Every row comes from one small tree of marks. Brackets hold a mark, then the marks that hang from it, in the order of their numbers. Every link used is in the known rows. Which tree was each row made from?
Known rows:
{Z_199 Z_580}: [ 0.86  0.68  0.69  0.64  1.03 -0.38  0.14  1.83  0.91  0.45  1.18  2.25
  0.04 -0.28  2.71 -3.48  1.08  1.65  1.40 -0.89 -1.18]
{Z_873 Z_93 {Z_199 {Z_580 {Z_171 Z_49 Z_457} Z_858}}}: [ 0.31  6.79 -1.77  1.39  2.07 -0.13  1.87  6.16  1.52 -1.75 -1.74  1.57
  1.87 -1.22 -2.02 -2.54  2.51  0.38 -1.29 -1.16  1.30]
{Z_49 {Z_199 {Z_580 Z_171 Z_858} Z_873}}: [-1.87  0.97 -0.02 -1.35 -0.53 -2.90  1.44  3.93  3.05 -0.05 -0.56  4.61
  1.23  0.14  0.16 -1.60  2.39  4.58  3.12 -3.42  1.56]
{Z_171 {Z_49 Z_199} Z_457}: [-1.84  0.09 -1.44  2.16  2.45  2.05 -1.44  5.92 -0.49  0.60  2.75  1.26
 -1.15 -3.14  3.08 -2.16  0.03  3.10  2.84 -3.08  2.76]
{Z_457 {Z_171 Z_49 Z_580}}: [-0.46  2.88 -0.82  2.48  3.65  1.51  0.11  4.70 -2.23  1.15  3.56 -0.37
 -1.12 -1.75  5.68 -5.51 -2.16 -0.01  3.79 -1.79 -0.35]
{Z_199 {Z_580 {Z_171 Z_49 Z_457}} {Z_873 Z_93}}: [ 0.02  4.16  0.07  1.35  0.99 -3.73  2.02  6.02  1.10 -0.93 -0.58  1.70
  2.21 -1.64  0.20 -3.27  3.44  1.45  1.85 -3.23  2.60]
{Z_873 {Z_199 Z_49 {Z_580 {Z_171 Z_457}}}}: [ 0.08  3.53 -0.09  1.02  1.69 -0.13  2.36  4.39  2.21 -0.30 -1.16  0.97
  0.75  1.18 -0.88 -1.46  1.31  2.56 -0.32 -0.99  0.48]
{Z_171 {Z_49 {Z_199 Z_873}} Z_457 {Z_580 Z_858}}: [-0.44  1.72 -1.29  4.47  0.87 -0.11 -0.44  7.19  0.11  0.80  0.87  1.50
 -0.15 -2.76  4.12 -2.53  1.18  0.39  4.32 -4.33  4.09]
{Z_457 Z_171}: [-1.56  1.78 -0.86 -0.89  3.93  1.50  0.11  1.49 -0.23  1.89  3.75  1.66
 -0.11 -0.68  3.22 -4.37 -2.69  3.01  3.11 -0.73 -1.59]
{Z_199 Z_49 {Z_580 Z_858} Z_873}: [ 1.29  0.54  1.53 -1.22 -1.51 -2.98  2.43  4.21  5.78  1.26 -0.95  2.41
  0.32  1.88 -0.14 -2.36  3.47  1.33  2.29 -3.31  0.91]
{Z_49 {Z_199 Z_580 {Z_873 Z_93}}}: [-2.11  2.97 -0.83 -0.85  1.64 -1.95  0.02  3.79  2.74 -0.44  0.40  3.94
  0.39 -1.54  0.35 -2.66  3.28  6.58  1.59 -3.64  1.19]
{Z_199 Z_49 {Z_580 Z_171}}: [ 0.80  0.30  1.16 -0.31 -0.19 -0.79  2.04  4.47  2.62 -0.24 -0.68  0.68
  1.14  2.17  0.93 -3.03  1.68  1.30  1.05 -0.90  0.09]
{Z_171 Z_49 {Z_457 Z_199} Z_580}: [ 0.17  1.33 -2.45  4.73  1.47  2.22 -0.53  6.02 -2.55  1.35  2.15 -1.40
 -1.90 -2.76  5.68 -3.84 -1.50 -2.13  3.66 -2.20  3.04]
{Z_873 Z_93 {Z_199 Z_49}}: [-1.48  5.16 -1.91 -0.44  3.98  1.17  0.90  5.00  2.79 -0.70 -0.52  0.35
  0.25 -0.05 -2.05 -3.84  1.46  3.40 -1.74 -0.85  2.03]
{Z_171 Z_49 {Z_457 Z_199}}: [-0.88 -0.01 -2.28  1.49  1.54  2.46 -0.28  5.23 -0.99  1.63  3.01 -0.31
 -2.17 -2.58  3.22 -2.87 -1.49 -0.49  3.10 -2.35  2.80]
{Z_49 {Z_199 {Z_873 {Z_93 {Z_580 Z_171}}}}}: [-3.96  2.28 -1.88 -1.40  1.70 -2.35  0.32  3.70  1.68 -0.10  0.29  3.11
  0.60 -1.33 -0.82 -1.67  1.54  6.00  2.08 -3.14  3.14]
{Z_171 {Z_49 Z_199} Z_457 {Z_580 Z_858}}: [-0.03  1.29 -1.70  4.88  1.00  1.91 -1.30  7.06 -0.58  0.50  1.21  0.90
 -0.20 -2.78  4.72 -2.78  0.61 -0.30  3.50 -2.91  2.95]
{Z_873 Z_93 {Z_199 Z_49 Z_580}}: [ 0.05  6.08 -1.28  0.07  2.91  0.60  1.40  5.03  3.21 -1.25 -1.30  0.81
  0.33  0.12 -2.06 -3.25  3.21  3.43 -2.36 -1.17  0.09]
{Z_457 {Z_171 {Z_580 Z_858}} {Z_199 Z_49 Z_873}}: [-1.41  2.75 -2.24 -1.29  0.84  0.54  2.34  4.20  2.50  2.88  1.55  0.25
 -1.53  1.01  2.35 -3.70 -1.90  0.68  4.74 -3.13  0.28]
{Z_944 {Z_93 {Z_580 {Z_171 {Z_49 {Z_199 Z_873}}} Z_858}}}: [ 1.15  1.49 -1.94 -1.77 -0.08 -3.05  1.39  4.31  1.17  1.80  0.58  1.05
 -1.54 -0.54 -0.74 -0.23  2.00  0.53  2.48 -1.61  2.88]
{Z_457 Z_199}: [-1.76 -0.38 -2.26 -1.53  1.18  1.52  0.10  1.99  0.30  1.81  2.30  1.13
 -1.97 -0.50  2.27 -3.82 -2.34  1.32  2.78 -0.95  1.50]

Write each row's tree:
[-1.06  1.95 -3.11  0.68  0.12  0.36  0.55  5.59  0.75  1.72  1.42  0.20
 -2.01 -2.79  0.53 -1.19  0.37 -1.03  2.95 -3.56  3.51]  {Z_171 Z_49 {Z_457 {Z_199 {Z_873 {Z_93 {Z_580 Z_858}}}}}}
[ 0.91  2.87 -0.14 -0.23  0.75  0.35  1.99  3.98  3.88  0.24 -1.09  1.62
 -0.49  1.55 -1.04 -1.94  1.94  1.58 -0.48 -1.29 -0.17]  {Z_873 {Z_199 Z_49 {Z_580 Z_858}}}
[-0.80  2.66 -1.10  1.72  1.02 -0.35 -0.18  7.00  1.85 -0.02  0.93  2.53
  0.06 -3.17  1.12 -1.59  3.09  2.73  2.36 -4.49  2.40]  {Z_171 {Z_49 {Z_199 {Z_580 Z_858} {Z_873 Z_93}}} Z_457}
[-2.32  1.77 -2.83 -1.66  2.45  2.92  0.71  4.27 -1.03  2.17  4.36 -0.24
 -3.31 -1.47  3.24 -4.15 -3.42  0.63  3.97 -2.38 -0.32]  {Z_457 {Z_171 Z_49} Z_199}
[-1.13  6.11 -3.22  0.91  2.03  0.10  1.43  5.20  0.81 -0.73 -1.31  0.53
  0.74 -1.54 -3.13 -0.65  1.17 -0.15 -1.06 -0.77  2.47]  {Z_873 {Z_93 {Z_580 {Z_171 Z_49 Z_457} Z_858}} Z_199}
[-2.36  0.32 -1.25 -0.25  0.01 -2.34  1.07  4.14 -0.24  0.61  0.70  0.98
 -1.19 -0.94  0.23 -0.49  0.25  1.60  2.70 -2.78  3.09]  {Z_93 {Z_580 {Z_171 {Z_49 {Z_199 Z_873}}}}}
[-0.98  5.59 -2.89  0.01  1.61  0.55  1.91  5.03  3.04 -0.41 -2.26  0.27
  1.25  0.38 -4.33 -0.15  1.74  1.32 -1.71 -0.37  1.95]  {Z_873 {Z_93 {Z_580 {Z_171 Z_457} Z_858}} {Z_199 Z_49}}
[ 0.67  1.20 -2.70  3.34  0.56  2.10 -0.23  2.99 -0.10  2.07  0.89  0.72
  0.39 -1.04  4.17 -2.99 -1.69 -1.61  3.57 -0.66  1.65]  {Z_171 {Z_457 Z_199} {Z_580 Z_858}}
[ 1.94  1.27 -1.76 -1.03  1.43 -1.99  0.82  1.63 -0.53  1.94  1.26  0.20
 -0.87 -0.19  0.36 -1.40  0.65  0.49  1.36  0.96  1.16]  {Z_944 {Z_93 {Z_580 Z_171}}}
[-1.19  0.18 -1.93  0.82 -0.78  0.06  0.61  4.41  0.38  0.80  0.34  1.19
 -0.11 -1.06 -0.12  0.76  0.03 -0.44  2.43 -1.68  2.24]  {Z_93 {Z_580 {Z_171 {Z_49 Z_199} Z_457} Z_858}}
[-1.23  2.74 -1.40  2.43  0.85 -0.89 -0.15  7.77  0.73 -0.33  0.27  1.31
 -0.47 -2.25  3.12 -4.44  2.04  0.20  3.25 -4.19  4.33]  {Z_171 {Z_49 {Z_199 {Z_873 Z_93}}} {Z_580 Z_858}}
[ 0.70  0.65 -1.81  1.61 -0.21  2.11  0.23  5.48  0.29  1.37  1.85  0.48
 -1.92 -2.10  2.68 -2.01 -0.01 -1.72  2.82 -2.60  1.11]  {Z_171 Z_49 {Z_457 {Z_199 {Z_580 Z_858}}}}
[-1.52  5.82 -2.89  0.46  2.70  0.43  1.68  4.65  1.95 -0.53 -1.58 -0.39
  0.79 -0.04 -3.65 -0.57  1.50  2.55 -1.92 -0.47  2.00]  {Z_873 {Z_93 {Z_580 {Z_171 Z_457}}} {Z_199 Z_49}}
[-1.84  4.61 -1.78  1.05  2.84  0.56  0.22  6.39  0.20  0.50  2.21  1.33
 -0.26 -2.07  3.27 -4.50 -0.09  1.73  3.72 -3.62  0.74]  {Z_457 {Z_171 {Z_49 {Z_199 {Z_873 Z_93}}} {Z_580 Z_858}}}
[-0.53 -0.21 -1.23 -0.64 -0.79 -1.13  1.19  1.66  0.91  1.17 -0.11  1.56
  0.64  0.70 -0.28 -0.62 -0.79 -1.11  2.05  0.11  1.24]  {Z_93 {Z_580 Z_171 Z_858}}
[ 1.05  1.06  1.06 -0.50 -0.80 -3.64  1.75  2.27  3.55  1.20 -0.10  3.77
  0.70  0.21  0.94 -2.81  2.53  1.19  2.91 -2.99  0.53]  {Z_199 {Z_580 Z_858} Z_873}
[-1.19  0.84 -0.72  0.11  0.09  0.16  0.20  3.88  1.97 -0.25 -0.08  3.90
  1.73 -0.41  0.91 -1.08  1.52  3.89  2.27 -1.69  0.25]  {Z_49 {Z_199 {Z_580 {Z_171 Z_457} Z_858}}}
[ 0.14  2.83 -2.52  2.41  0.26  0.60  0.79  5.12  2.37  1.74 -0.46  0.23
  0.83 -0.47  1.99 -3.00  0.45 -0.56  3.06 -2.22  3.01]  {Z_171 {Z_457 {Z_199 Z_49 {Z_873 Z_93}}} {Z_580 Z_858}}
[-1.35  0.60 -0.47 -0.93 -0.09 -0.32  0.43  3.72  2.12 -0.39 -0.13  3.89
  1.22  0.17  0.87 -1.89  1.52  3.63  2.11 -1.75  0.30]  {Z_49 {Z_199 {Z_580 Z_171 Z_858}}}
